What can hang from each mark:
B: E
K: E P
X: E J
D: P Z
C: P
P: D
E: K X
J: D

Each row was made from one small tree. The marks that hang from a mark follow it in brackets, in alphabetical order. Every link used is in the known rows. Write each row's tree.
Known rows:
K{E{X}}: [  6   6 -18 -24  21  -3   1   6 -15  12  25 -19  23 -12  -2  14  -3 -13
   8]
E{K{P} X}: [ 14  -6  44  -8  52  -1   3  31  -7  10   7 -11 -14 -21  -6 -16 -21 -17
  -7]
X{E}: [ 14  -3   8  -3  20  34  -5 -13 -10   6  24  -2  -8 -19 -19  -3 -10 -17
  -6]
E{K{P{D{Z}}} X}: [ 31  -7  37  11  47   0  12  36  10  28  14   3 -19 -25 -13 -21 -14 -11
  -9]
X{E J}: [  6 -12   4  -3  16  20 -11   5 -13  19  34  -7 -15 -10 -14  -8 -16 -14
   8]
X{E{K} J{D{Z}}}: [ 41 -12  -1  10  20   6  -2  32   4  53   6   4 -27 -13 -26  -7   5  -2
   7]
E{K{P} X{J{D{Z}}}}: [ 22 -15  28  -1  36 -28  -4  62  11  42   1  -8 -24  -2  -4  -9  -5   0
   1]
C{P{D{Z}}}: [ 19 -20 -11  16   2  16   3 -11   0  12  17   9  -6 -28 -23 -20  -7  -8
   1]
E{X}: [ -6   2  13 -25  28   4  -7   4  -8  -2  19  -9   3 -12   0   2 -14 -11
   3]
E{K X}: [ 15   4  21 -17  49   4   5  18  -8  12   9 -10  -6 -30  -7 -10 -18 -14
   7]
B{E{K{P{D}} X{J}}}: [ 10   0  41 -11  51 -12   4  32  12  12  24 -12 -27  -7  -2 -31 -21 -35
  -7]
K{E{X{J{D}}} P}: [  6 -14   6 -10  17 -28 -13  41 -11  26  24 -28   4  20   2  15  -1  -8
  -5]
X{J{D}}: [  0 -27   2  -1   1 -11 -19  25 -10  25  12  -6  -8  21  -3  15  -1   2
   6]
D{Z}: [  4 -12 -20   2   2  12   0  18  14  22   7   8   0 -17  -8  -2  -2   8
  10]
K{E{X{J}} P}: [ -3 -10   5 -11  24 -17  -7  36 -12  19  33 -30   9   5   4   4 -16 -12
   3]
C{P{D}}: [ 15 -21   6  12  10  20  -2 -25 -18  -1  25   2  -6 -21 -19 -15 -14 -20
  -5]
P{D}: [ 11 -19  13  11  14  19  -1  -5 -10  11  29   5  -3  -4 -15   0 -10 -10
  -7]
B{E{X{J{D{P Z}}}}}: [ -7  -3 -13 -47  22 -10 -14  19  31  16  -4   0 -15   5  14   3  13  -5
   3]
B{E{X}}: [-13  16   7 -41  30  -1  -5   1  15 -13  15 -12  -4  -9   5 -11  -8 -28
  -2]
E{K{P}}: [ 17 -21  30  13  35  13   1  30  -8  15   2  -8 -15 -15 -12 -13 -19 -13
  -9]
E{K X{J{D{P Z}}}}: [ 21 -16   4 -23  40 -10  -6  38   5  41 -10   3 -18 -13   2   4   5   8
  12]

Which tree is each row?
[ 27 -26  40  28  36  15   8  24  -9  21  14   0 -19 -15 -19 -15 -19 -15
 -15] | E{K{P{D}}}
[ 33 -21  38  24  41  20   3  24 -14  32  35  -5 -33 -15 -23 -25 -25 -25
  -7] | X{E{K{P{D}}} J}
[ 11 -31 -21 -11   4  16 -14  10  14  28 -22  16  -6   1   0  26  23  21
  -7] | J{D{P Z}}
[ 39 -19  16  20  24   3  -4  46   7  51   5  -1 -35  -6 -24 -11  -1  -4
  -5] | X{E{K{P}} J{D{Z}}}
[ 18 -18  18 -26  48  -8  -9  27 -11  28  -3  -4 -17  -6   2   9  -3  -1
   6] | E{K X{J{D{P}}}}
[ 12 -13 -35 -28  15 -13  -8  25   1  40   7  -7  11   2   6  28  16  10
  13] | K{E{X{J{D{P Z}}}}}
[ 12 -26  18  27  10  11   1  25  14  22  19   9 -14  -2 -13  -7  -7  -1
 -15] | K{P{D{Z}}}
[  3  -4   6 -11  25  -6  -3  23 -10  10  25 -26  12  -2  -1   7  -9 -14
  -8] | K{E{X} P}
[  7 -11  42  -6  50 -13  -2  49  -8  20  16 -17 -19 -14  -2 -18 -29 -15
   4] | E{K{P} X{J}}
[ 10 -11  -9  -4  11 -30  -8  52   5  40  17 -19   4  14   0  12   5   2
   1] | K{E{X{J{D{Z}}}} P}
[ 35 -22  33  16  32   6 -10  35 -11  36  12 -10 -34   3 -22  -8  -6 -14
 -11] | X{E{K{P}} J{D}}
[  7  18  16 -34  48   0   6  10  12   1   6 -11 -10 -25  -2 -20 -10 -30
   2] | B{E{K X}}
[ 10 -14  15   4  26 -16   0  29 -13  25  46 -21   4   8  -4   2 -14 -18
  -5] | K{E{X{J}} P{D}}
[ -3 -10  13 -23  19 -23 -19  25  -8  16  17 -12  -7  13   2  12  -5  -4
   6] | E{X{J{D}}}
[ 46 -11  27  27  37  32  13  18   5  34  19  10 -28 -32 -32 -24 -10 -15
 -16] | X{E{K{P{D{Z}}}}}
[  6  11  34 -25  52  -2   2  26  16  -1   5 -14 -20 -18   0 -26 -15 -32
 -12] | B{E{K{P} X}}
[ 14 -14  -2   7  18 -19   5  40   5  40  40 -12   2   2  -3  -2  -6  -5
   2] | K{E{X{J}} P{D{Z}}}
[ 23 -17  32  14  39  18  -2  31 -14  29  25 -10 -29 -16 -20 -22 -25 -21
  -2] | X{E{K{P}} J}
[ 40 -23  -6  -3  29  22  -4  23   5  53  -6  10 -29 -15 -17   2  12   4
   5] | X{E{K} J{D{P Z}}}
[  7   7  16 -32  39 -21  -5  27  12  17   4 -13 -20  -2  -1 -14  -2 -24
   4] | B{E{K X{J{D}}}}
[ 14   6  43 -13  54   0   8  19  14   3  16 -10 -22 -15  -8 -29 -15 -36
 -18] | B{E{K{P{D}} X}}
